Each row was made from one path, in order. Every step used is in the known rows, and no mark comes twice. Write each row's path.
Known rows:
G/S/C: -0.55 -1.74 +0.77 -3.48 -1.53 -1.49 -2.59 +0.11 +1.71 -1.15 +0.02 -0.91 +0.43 +4.17 +0.66 +1.11 +0.93 -0.68 -0.53 -1.58 +1.63
G/S/C/N: -1.06 -1.44 +1.80 -3.08 -1.78 -1.47 -2.85 -0.12 +2.44 -0.78 -0.15 -0.23 -0.60 +5.19 -1.10 +2.29 -0.38 -1.06 -1.28 -1.18 +2.09
C/J: -2.20 +1.53 +0.61 +0.29 -1.40 -3.35 -0.30 +0.12 +1.19 -0.70 +0.71 +0.23 -0.49 -4.10 +1.00 +0.09 +0.03 -1.45 -0.27 -0.89 +0.24
G/S/C/N/V: -1.63 -1.42 +1.86 -3.24 -2.39 -4.34 -3.28 +0.37 +3.25 -1.16 -0.32 +0.39 -1.46 +3.12 -0.80 +1.01 -0.19 -1.67 -1.13 -1.10 +0.98
S/J: -1.94 +0.57 -0.60 -0.32 -1.24 -0.68 -0.89 +0.40 +1.56 -1.46 +1.15 -2.15 -2.28 +0.91 -0.60 +2.70 +0.04 -0.29 +0.78 -0.90 -0.27
N/V/S/C/J/G: -1.82 +1.43 +0.30 +0.15 -1.19 -3.78 -2.08 -0.69 +1.45 -2.56 +0.47 -0.32 +1.86 -2.03 +0.64 -2.90 +0.29 -2.59 -0.14 -0.49 +0.99
N/V/S: -2.32 -0.54 -0.85 +0.34 -1.16 -3.04 -1.70 +0.11 +2.43 -1.55 +0.93 -0.08 +1.18 -1.56 +0.45 -4.47 +0.38 -1.76 +0.10 -0.66 -0.19
S/C/N/V: -2.17 -0.17 +1.81 -1.16 -2.22 -4.89 -2.35 +0.54 +3.06 -1.06 -0.57 +0.66 -0.80 +1.74 -0.99 -1.27 -1.29 -1.48 -0.73 -0.74 +0.02
G/N: -0.90 -0.98 -0.95 -0.39 -1.23 -3.07 +0.92 +0.22 +1.33 +0.23 +1.12 -0.77 -1.29 +2.37 -0.21 +0.87 -0.12 -0.61 +0.24 -1.38 -0.75
J/S/C: -0.61 -0.98 -0.16 -1.49 -1.49 -0.64 -2.59 -0.08 +1.65 -0.83 -0.04 -1.00 +0.61 +3.67 -0.54 +1.21 +1.10 -0.95 -0.32 -1.47 +0.12
V/J/G/N: +0.17 +0.18 -2.97 +0.97 -1.39 -2.71 +0.94 -0.04 +1.75 -0.68 +1.41 -1.43 -0.67 -0.40 -0.65 +2.24 -1.32 -0.56 -0.35 -1.89 +0.11
S/C/N/V/J: -2.44 +1.20 +0.89 -0.37 -2.77 -6.02 -2.90 +0.70 +3.88 -1.56 -0.83 +0.82 +0.66 -2.10 -0.75 -1.86 -2.69 -1.85 -1.41 -0.92 +0.46
V/S/C/J/G/N: -0.79 +1.02 -0.42 +0.21 -0.56 -2.82 -0.11 -1.24 +0.39 -1.40 +1.15 -1.17 +1.65 +2.24 -0.09 -0.46 -0.48 -2.11 -0.18 -0.46 +1.35
G/J/S: -0.52 +0.01 -0.83 -0.89 -1.44 +1.20 -2.66 +0.19 +1.09 -0.38 +1.35 -2.32 -1.36 +1.44 -0.67 +3.05 +1.17 -0.34 -0.73 -1.52 +0.19
G/J/C/S: -2.03 +0.39 +0.93 -1.02 -1.51 -2.03 +0.75 -0.66 +1.06 -1.36 +1.60 -3.08 -0.26 +0.29 +1.44 +0.64 +2.52 -1.21 +0.07 -2.73 +2.11
S/J/G/N/V: -0.81 -0.34 -2.03 -0.09 -1.59 -3.26 +0.48 +0.35 +1.53 -1.27 +1.77 -2.43 -4.86 +2.21 -1.28 +4.01 +0.21 -0.73 +1.12 -1.23 -2.00
J/C: -1.50 -1.33 +0.10 +0.14 -2.12 -1.25 +0.41 +0.12 +1.64 -0.74 +0.55 -1.56 +1.06 +1.52 +1.26 +1.08 +1.56 -0.86 +0.59 -1.85 +0.31
V/S: -1.70 -0.42 -0.95 +0.59 -0.56 -0.59 -1.13 -0.32 +1.68 -1.25 +1.09 -0.83 +1.98 +0.63 +0.04 -3.05 +0.23 -1.03 -0.03 -0.69 +0.93
S/C/N/V/J/G: -1.07 +0.95 -0.14 +0.14 -2.44 -4.44 -2.66 +0.30 +3.57 -2.07 -0.40 -0.04 -0.02 -1.26 -1.41 -0.01 -2.24 -1.43 -1.29 -1.36 +0.84
S/C/J/G: -0.71 +1.25 +0.70 -0.34 -1.28 -2.00 -1.10 -0.41 +0.68 -1.75 +0.18 -0.85 +0.69 -0.79 +0.34 +1.45 +0.02 -1.22 -0.21 -1.15 +1.05
N/V/S/J: -2.90 +0.50 -1.01 +0.14 -1.19 -2.34 -2.03 +0.25 +2.29 -2.24 +1.30 -1.79 -0.80 -1.03 -0.45 -1.47 +0.15 -1.54 +0.83 -0.22 -0.46
V/N: -1.38 -1.58 -0.31 -1.16 -0.90 -0.17 -1.65 +0.57 +3.06 -0.56 +0.41 -0.51 -1.65 -2.47 -0.48 -0.52 -1.12 +0.06 -0.81 -1.49 -0.20

Write each row's path:
-1.65 +1.00 -0.13 +0.27 -1.51 -1.30 -0.98 -0.29 +1.12 -0.26 +0.87 +0.01 -1.33 -2.46 +0.05 +2.36 +1.20 -2.01 -0.41 -1.10 -0.25 -> C/J/S
-1.72 -0.04 +1.57 -0.28 -2.34 -0.35 -1.13 +0.24 +1.68 -0.50 +0.95 -2.06 -0.26 +2.40 -0.38 +3.17 -0.06 -0.74 -0.82 -1.47 +1.56 -> G/J/C/N
+0.07 -0.23 -0.15 -1.76 -2.03 -1.36 -2.95 -0.24 +2.77 -1.72 +0.17 -0.77 +0.09 +2.35 -1.51 +3.54 -1.46 -1.08 -1.76 -1.65 +2.80 -> V/J/G/S/C/N
-2.64 +1.30 -0.17 -0.51 -0.68 -2.51 +0.32 -0.59 +1.60 -1.97 +1.61 -2.40 -3.23 -0.53 -0.34 +1.24 +1.14 -1.05 +0.87 -1.64 +0.68 -> C/S/J
-3.25 -0.11 +0.96 +0.05 -3.04 -3.14 -0.70 +0.50 +2.88 -1.36 +0.60 -1.62 -3.14 +1.24 -0.81 +3.22 -0.12 -1.61 +0.45 -0.89 -0.86 -> S/J/C/N/V
-1.14 +0.60 -0.94 +0.53 -1.82 -5.57 +1.36 -0.07 +1.15 -0.56 +1.33 -0.20 -3.28 -2.73 +0.17 +1.43 +0.28 -1.95 +0.16 -1.23 -1.35 -> C/J/G/N/V
-2.13 -0.50 -1.41 +0.30 -3.24 -6.73 +1.38 +0.73 +2.81 -0.58 +0.57 -0.87 -0.05 -1.94 +1.56 -0.03 -0.17 -1.99 +0.23 -1.84 -1.10 -> G/N/V/J/C
-1.64 +0.16 -2.09 +0.31 -2.53 -3.38 -2.21 +0.55 +3.25 -1.03 +0.44 +0.03 -0.82 -4.29 -0.07 -0.18 +0.15 -1.92 -0.60 -1.64 -1.03 -> N/V/J/S
+0.60 -2.19 -1.14 -1.48 -1.07 +0.60 -1.19 -0.24 +1.37 -1.01 +1.41 -1.61 -1.47 +2.54 -0.16 +3.65 +1.78 -0.25 -0.12 -2.19 +1.23 -> J/G/S
-2.60 +0.11 -1.67 -0.07 -1.28 -3.67 -0.24 +0.05 +1.86 -1.32 +1.80 -1.93 -2.20 +1.54 -0.70 -0.77 -0.51 -1.80 +0.99 -0.14 -1.30 -> G/N/V/S/J
-2.89 +0.21 -1.14 -0.13 -2.62 -8.25 +2.58 -0.34 +2.81 -1.13 +1.14 -1.01 -1.03 -3.23 +1.68 -1.60 +0.86 -2.87 +0.15 -2.71 -0.08 -> G/N/V/J/C/S
-2.09 +0.57 -0.96 +0.68 -2.70 -3.83 -2.56 +0.43 +3.96 -0.71 +0.36 +0.75 -1.85 -2.93 -1.71 +1.03 -1.28 -2.20 -1.60 -1.20 -0.60 -> C/N/V/J/S
-3.06 +1.60 +1.15 -0.47 -1.45 -5.26 -2.38 -0.24 +1.86 -2.10 +0.06 +0.52 +2.28 -2.83 +1.30 -4.51 -0.20 -2.94 -0.24 -0.07 +0.58 -> N/V/S/C/J
-2.05 +0.71 -0.97 +1.21 -1.20 -0.68 -2.14 -0.35 +2.56 -2.36 +1.61 -1.74 -2.39 +1.14 -2.70 +1.14 -0.90 -1.55 +0.13 -0.34 +0.28 -> C/N/V/S/J/G
-0.15 -0.66 -1.07 -2.47 -2.42 -3.86 -3.16 +0.39 +2.87 -2.40 -0.02 -0.95 +0.24 -0.84 +0.58 +1.15 +0.14 -1.36 -0.76 -1.99 +1.38 -> N/V/J/G/S/C
-3.00 +0.37 +0.38 +0.95 -1.68 +0.34 -0.76 -0.56 +2.24 -1.74 +1.35 -2.49 +0.05 +3.45 -1.18 +2.18 -0.23 -1.67 +0.33 -0.34 +1.31 -> V/S/J/C/N
-1.32 -0.22 -2.80 +0.02 -2.44 -5.14 -0.44 +0.46 +2.89 -0.04 +0.83 -0.21 -2.06 -2.08 -0.33 +0.87 -0.36 -2.10 -0.51 -1.48 -1.93 -> G/N/V/J/S
-1.51 -1.23 -0.91 -0.58 -1.77 -5.66 +0.83 +0.58 +2.12 -0.07 +0.84 -0.19 -2.38 +0.35 +0.07 -0.76 -0.02 -1.28 +0.29 -1.34 -1.93 -> G/N/V
-2.61 +0.01 +0.89 +0.26 -2.34 -0.66 -0.40 +0.07 +2.16 -1.14 +0.87 -2.24 -2.20 +3.26 -1.25 +5.02 -0.38 -1.00 +0.35 -0.86 +0.46 -> S/J/C/N
+0.27 -1.73 +0.82 -2.48 -1.50 +0.04 -2.49 -0.50 +1.95 -1.28 +0.32 -1.04 -1.05 +5.92 -1.86 +4.12 +0.02 -0.79 -1.06 -1.58 +2.46 -> J/G/S/C/N
-1.65 -0.72 +0.87 -1.26 -2.33 -3.32 -3.18 +0.11 +3.04 -0.76 -0.43 +0.29 -1.64 +2.90 -1.97 +0.71 -0.04 -1.97 -1.05 -0.98 -0.57 -> J/S/C/N/V
-2.03 +1.50 +1.63 -0.86 -1.58 -3.94 -1.48 +0.04 +1.07 -1.29 -0.25 +0.16 +0.99 -1.44 +1.14 -0.26 -0.27 -1.68 -0.24 -0.63 +0.72 -> S/C/J
-0.98 +0.34 -2.07 +0.99 -0.24 +1.87 -1.46 -0.68 +1.15 -2.47 +2.00 -3.25 -0.28 +1.60 -1.27 +1.55 +0.24 -0.62 +0.89 -0.69 +1.01 -> V/S/J/G
